What can hang from each mark:
banove: runusul sovag
mafabuv: runusul sovag tedaz
kava: mafabuv
zodol: kava runusul
zetisa: runusul
sovag: banove
runusul: banove rosu zetisa
desota: zetisa
tedaz: mafabuv zodol

Each row was made from one small tree. The marks that hang from a mark follow it in brackets, in alphabetical order. Every link used is in the known rows. Write each row's tree.
Known rows:
mafabuv[tedaz]: -0.11 -0.57  1.06 -0.51 -1.96 -0.59  1.28  0.80  0.34  0.51 -0.84  0.58  1.11  0.75 -0.99  0.47 -0.46  0.34 -0.10 -0.61 -0.65 -1.31 -0.47  0.65
banove[runusul[rosu zetisa] sovag]:  2.99 -2.48 -2.35 -0.55 -0.64  1.12  2.18  2.19 -0.23  0.15  1.38 -0.57  2.13  4.45  3.44 -2.44  1.95 -1.82  0.03 -1.22  2.83 -0.52 -2.81 -1.74
kava[mafabuv[runusul[banove rosu zetisa] sovag tedaz]]:  4.84 -2.10 -1.10 -0.71 -4.31 -0.64  4.67  3.72 -0.10 -3.17  0.08 -0.81 -4.38  6.35  1.05 -5.26  0.77  1.36 -0.18 -1.95  2.29 -1.89 -3.57 -3.63
zodol[runusul[zetisa]]:  1.32 -0.24 -1.37 -2.00  0.30  1.05 -1.15  1.58  1.36 -0.49 -0.30  1.10  0.35  0.48 -0.51  0.71  0.22  0.21  0.31 -1.73  0.50 -0.72  0.04 -0.92
zodol[kava[mafabuv]]:  1.76  2.05 -0.74  2.08 -3.11 -0.91  0.44  0.83 -0.11 -1.11 -1.13 -0.02 -3.49  1.31 -2.66 -3.50 -1.26  2.10  0.58  1.95 -2.20 -0.14 -0.71 -3.07
tedaz[zodol[kava[mafabuv[sovag]]]]:  2.78  3.25 -0.46  3.28 -3.59 -2.75  0.55  1.58 -1.28 -2.14 -1.85 -1.25 -4.26  2.15 -3.04 -5.17 -1.25  3.34  0.78  1.72 -2.52 -0.16 -1.15 -3.04
tedaz[mafabuv]: -0.39  1.42  0.33  1.05 -1.43 -0.88 -0.30  1.11 -0.79 -0.13 -0.53 -0.68 -0.38  0.81 -1.47 -1.87 -0.06  1.25  0.07  1.08 -0.61 -0.85  0.75 -0.88
desota[zetisa[runusul[banove rosu]]]:  1.46 -0.05 -0.40 -0.03  1.41  0.20  2.52 -2.09  2.59 -0.07 -1.45 -0.02  0.06  0.96  4.58 -1.81  2.38 -1.98  0.47  0.96 -0.30  0.46  0.09 -1.63
mafabuv[runusul sovag[banove] tedaz]:  1.06 -1.78 -2.44 -0.83 -1.55 -1.73  2.94  3.35 -1.10 -1.67 -0.64 -2.65 -3.76  3.20  0.52 -2.85  0.21  1.41 -1.92 -3.82  1.85  0.39 -2.78 -0.61
zetisa[runusul[banove[sovag] rosu]]:  1.07 -0.16 -2.52 -0.11  1.60  0.05  2.77  1.33  0.54 -1.22 -2.99 -0.95  0.51  3.64  5.27 -3.93  1.45 -2.65 -1.26 -0.32  0.49  1.41  0.09 -1.02
kava[mafabuv[runusul[zetisa] sovag tedaz]]:  2.06 -2.01 -0.56 -0.13 -3.49 -0.90  2.19  2.77 -0.62 -1.69 -0.14 -0.63 -3.42  3.56 -1.51 -2.68  0.46  3.35  0.67 -2.14  1.90 -1.81 -2.53 -2.48
desota[zetisa[runusul[banove]]]: -0.21  0.25 -0.49  0.57  1.91 -0.49  1.33 -2.87  2.68  1.18 -2.01 -0.54 -0.30 -0.99  3.71 -0.99  2.19 -0.67  0.13  1.57 -0.21  0.10  1.27 -1.30
kava[mafabuv[runusul[rosu zetisa] sovag[banove] tedaz]]:  5.30 -2.89 -2.18 -0.78 -3.96 -0.41  4.00  4.02 -0.64 -2.97  0.63 -0.73 -4.68  6.03  0.77 -4.89  0.50  1.53  0.14 -3.92  2.22 -0.58 -4.16 -3.40
zodol[runusul[banove]]:  0.69  1.14 -2.30 -1.67  0.64 -0.42  0.55  1.88  1.08 -1.92 -2.28 -0.97 -2.30  1.09  1.13 -1.55 -0.12 -0.63 -2.05 -0.62 -0.40  0.35 -0.01 -0.78
kava[mafabuv[runusul[banove] sovag]]:  1.67 -0.09 -2.70  0.69 -1.25 -1.68  2.45  2.23 -1.37 -3.47 -1.25 -3.16 -7.22  3.38  1.02 -5.68  0.68  2.17 -1.68 -0.60  1.70  0.43 -2.13 -3.23
zetisa[runusul[banove]]: -0.26  0.60 -1.31 -0.14  1.64  0.09  0.61 -0.62  1.87 -0.42 -2.83 -0.84  0.20  0.10  2.74 -1.50  0.44 -1.35 -0.84  0.27  0.01  0.11  1.24 -0.06
kava[mafabuv[runusul[rosu zetisa] sovag[banove] tedaz[zodol]]]:  6.71 -1.35 -0.79 -0.33 -4.66 -1.69  3.70  4.22 -0.04 -2.89 -0.23 -1.53 -3.69  5.81  0.45 -4.72  0.32  1.56  0.42 -3.93  0.85 -1.67 -4.25 -2.67
kava[mafabuv[runusul sovag tedaz[zodol]]]:  2.15  0.68  0.74  0.66 -3.73 -3.36  2.15  3.18 -0.81 -2.85 -2.69 -2.45 -3.75  2.94 -1.76 -3.28 -0.02  3.06 -0.23 -1.77 -0.82 -1.48 -2.60 -1.00
zodol[kava[mafabuv[sovag[banove]]] runusul[rosu zetisa]]:  5.90  0.88 -4.83  0.20 -3.04 -0.06  1.64  4.22 -0.46 -3.96 -0.34  0.13 -6.17  5.28 -0.76 -6.71 -0.80  1.60  0.09 -1.73 -0.23  1.66 -2.55 -5.39
mafabuv[sovag]: -0.28 -0.10 -1.08  0.62  0.11 -0.68  0.44  0.57 -1.61 -1.14  0.31 -0.59 -1.73  0.94 -0.07 -1.76  0.33  1.18 -0.15 -0.24  1.22  1.24 -0.26 -0.55
kava[mafabuv[tedaz]]:  0.98 -0.20  1.18  0.44 -3.23 -0.87  1.53  0.78  0.29 -0.76 -1.67  0.78 -1.69  1.29 -1.49 -1.38 -0.66  1.45  0.33  0.34 -1.51 -1.22 -0.61 -1.01
sovag[banove[runusul]]:  1.80 -1.09 -2.95 -0.54  0.06 -0.17  1.17  0.79  0.15 -0.08  0.27 -2.51 -1.15  1.28  2.41 -1.93  0.42 -1.22 -1.73 -1.38  1.54  0.45 -2.07 -0.52

Which tree is each row?
 5.88  3.30 -3.24  0.80 -3.84 -1.87  0.58  5.63 -0.68 -3.03 -1.11 -1.33 -2.60  5.36 -2.01 -6.67 -0.89  1.84  0.27 -1.53 -1.45 -0.40 -1.71 -3.77
tedaz[mafabuv[sovag[banove]] zodol[kava runusul[rosu zetisa]]]
 5.14  0.78 -3.01 -0.11 -5.05 -0.73  3.99  5.36  0.98 -2.05 -2.81  0.80 -2.97  6.95  0.12 -6.42 -0.45  0.77 -0.75  0.06 -1.46 -1.17 -2.30 -4.94
zodol[kava[mafabuv[tedaz]] runusul[banove[sovag] rosu zetisa]]
 4.93 -2.50 -2.68 -1.20 -1.02  1.66  1.91  1.36  0.81 -0.39  2.51 -0.73  0.66  3.52  3.18 -2.03  0.97 -2.29 -0.18 -2.28  2.72 -0.59 -3.19 -1.75
sovag[banove[runusul[rosu zetisa]]]
 1.58  2.54  0.61  2.01 -4.25 -3.00  1.60  2.51 -0.81 -0.66 -2.04 -0.75 -0.44  2.17 -3.40 -2.87 -1.54  2.56  0.35  0.28 -2.22 -1.42 -1.44 -0.62
mafabuv[sovag tedaz[zodol[kava]]]
 2.16 -0.37 -1.89  0.17 -0.26 -0.29  3.44  2.21 -0.72 -0.93 -0.55 -0.88 -1.03  4.46  4.15 -4.20  1.11 -1.90 -1.62  0.20  1.01  0.88 -1.11 -1.77
runusul[banove[sovag] rosu]
 5.24  1.21 -4.20  0.18 -3.02 -0.12  2.80  4.46  0.52 -2.57 -1.89  0.07 -3.98  6.34  1.09 -6.93 -0.06  0.42 -0.71  0.46 -0.78  0.01 -1.78 -5.48
zodol[kava[mafabuv] runusul[banove[sovag] rosu zetisa]]
 2.00 -1.34 -1.96  0.48 -0.28  0.12  1.83  1.31  0.13  1.69  0.47 -0.21  0.00  2.86  3.06 -2.81  1.24 -0.26 -0.84  0.67  2.57 -0.71 -0.05 -2.18
runusul[banove[sovag] zetisa]
 4.60  0.43 -4.30  1.28 -3.28 -1.52  3.23  4.03 -1.81 -4.58 -0.37 -2.74 -7.95  5.53 -0.34 -7.64 -0.59  1.78 -0.76 -2.07  0.11  2.03 -4.25 -4.69
zodol[kava[mafabuv[runusul[rosu] sovag[banove]]]]
 1.67  4.41  0.87  2.86 -3.93 -2.66 -0.52  2.36 -0.39 -0.19 -1.93 -1.35  0.07  1.33 -3.93 -3.42 -1.52  2.26  0.73  2.23 -3.31 -2.13  0.06 -1.52
tedaz[mafabuv zodol[kava]]
 7.57  0.81 -2.86  1.46 -4.54 -1.64  2.45  4.29 -0.43 -3.32  0.26 -2.15 -5.40  5.67 -0.74 -6.94 -0.46  2.23  0.64 -2.34  0.10 -0.63 -4.35 -4.75
tedaz[zodol[kava[mafabuv[runusul[rosu zetisa] sovag[banove]]]]]
 3.26 -2.30 -2.80 -0.70 -0.45  0.91  0.72  0.72  0.86  0.92  1.88 -1.34  0.17  1.58  2.11 -1.27  0.87 -0.83 -0.58 -1.57  2.89 -0.99 -2.32 -1.42
sovag[banove[runusul[zetisa]]]
 3.69 -1.64 -1.82 -0.14 -0.80  0.86  3.06  2.22  0.09  0.20  1.10  0.33  0.41  4.83  4.11 -3.53  1.49 -1.61 -0.42  0.03  2.47 -0.47 -1.12 -2.54
runusul[banove[sovag] rosu zetisa]
 1.56  1.41  0.45  1.72 -4.95 -1.47  1.87  1.62  0.19 -0.61 -2.17  0.66 -2.51  2.12 -3.67 -3.05 -1.86  2.50  0.50  1.38 -2.88 -1.40 -1.23 -2.33
zodol[kava[mafabuv[tedaz]]]
 4.22 -1.23 -0.46 -0.78 -1.15  1.41  2.00  0.82  1.25 -0.42  1.97  1.02  0.53  3.25  2.40 -1.82  0.72 -1.49  0.49 -0.01  1.78 -1.49 -1.20 -1.99
runusul[banove rosu zetisa]
 4.66 -0.07 -3.58  1.20 -5.32 -1.56  4.53  3.80 -1.31 -3.27 -0.90 -1.90 -4.96  6.30 -0.25 -7.46 -0.94  0.98 -0.88 -0.96 -0.37  0.44 -4.72 -3.91
zodol[kava[mafabuv[sovag[banove[runusul[rosu]]] tedaz]]]
 4.12  3.76 -1.65  2.06 -4.46 -3.40  2.90  5.16 -1.57 -3.85 -1.67 -4.05 -4.06  5.89 -1.17 -7.91 -0.54  1.97 -0.84  0.22 -0.93 -1.43 -2.88 -3.39
tedaz[mafabuv[runusul[banove rosu] sovag] zodol[kava]]
 4.32  2.78 -2.25  3.29 -3.39 -2.83  1.15  2.19 -1.28 -2.06 -1.43 -2.10 -5.84  2.76 -1.59 -6.44 -1.25  2.87 -0.30  0.68 -1.98  0.74 -1.58 -3.54
tedaz[zodol[kava[mafabuv[sovag[banove]]]]]
 5.16  3.36 -2.64  1.41 -3.39 -2.06  0.59  3.40  0.56 -2.84 -2.42 -0.95 -5.07  3.69 -2.03 -6.19 -0.92  2.94 -0.12  0.81 -1.43 -1.17 -1.11 -4.47
tedaz[zodol[kava[mafabuv[sovag]] runusul[banove zetisa]]]
 6.20  1.17  0.70 -1.56 -4.29 -0.83  2.45  3.61  2.54 -2.69 -2.61  0.95 -1.01  4.53  0.20 -2.87 -0.24 -0.10  0.13 -0.97 -1.97 -3.15 -1.87 -2.27
kava[mafabuv[tedaz[zodol[runusul[banove rosu zetisa]]]]]
 4.87  0.56 -1.64 -0.62 -3.23 -1.97  1.11  3.70  0.53 -2.09 -2.29 -0.40 -3.56  3.39 -0.99 -3.50 -0.33  2.43 -0.20 -2.57 -0.73 -0.95 -1.38 -2.21
kava[mafabuv[sovag[banove] tedaz[zodol[runusul[zetisa]]]]]
 4.16  2.81 -3.00 -0.21 -2.96 -0.64  2.12  3.46  0.85 -4.43 -2.85 -0.41 -5.38  4.39 -0.46 -5.79 -1.24  0.15 -1.09  0.71 -2.73  0.49 -1.82 -4.19
zodol[kava[mafabuv] runusul[banove rosu]]
 0.92 -0.87 -0.32 -1.24 -2.04 -1.30  3.09  2.58  0.97 -0.79 -1.72 -2.02 -1.63  2.50  0.76 -1.33 -0.02  0.22 -2.01 -1.68  0.83 -2.12 -2.18 -0.05
mafabuv[runusul[banove] tedaz]
 3.87 -2.46 -2.82  0.25 -3.60 -0.60  2.78  2.11 -0.45 -0.72  0.62 -1.18 -3.31  4.03  0.72 -4.36  0.54  1.70 -0.40 -1.62  2.45 -1.03 -3.07 -3.09
kava[mafabuv[sovag[banove[runusul[zetisa]]] tedaz]]
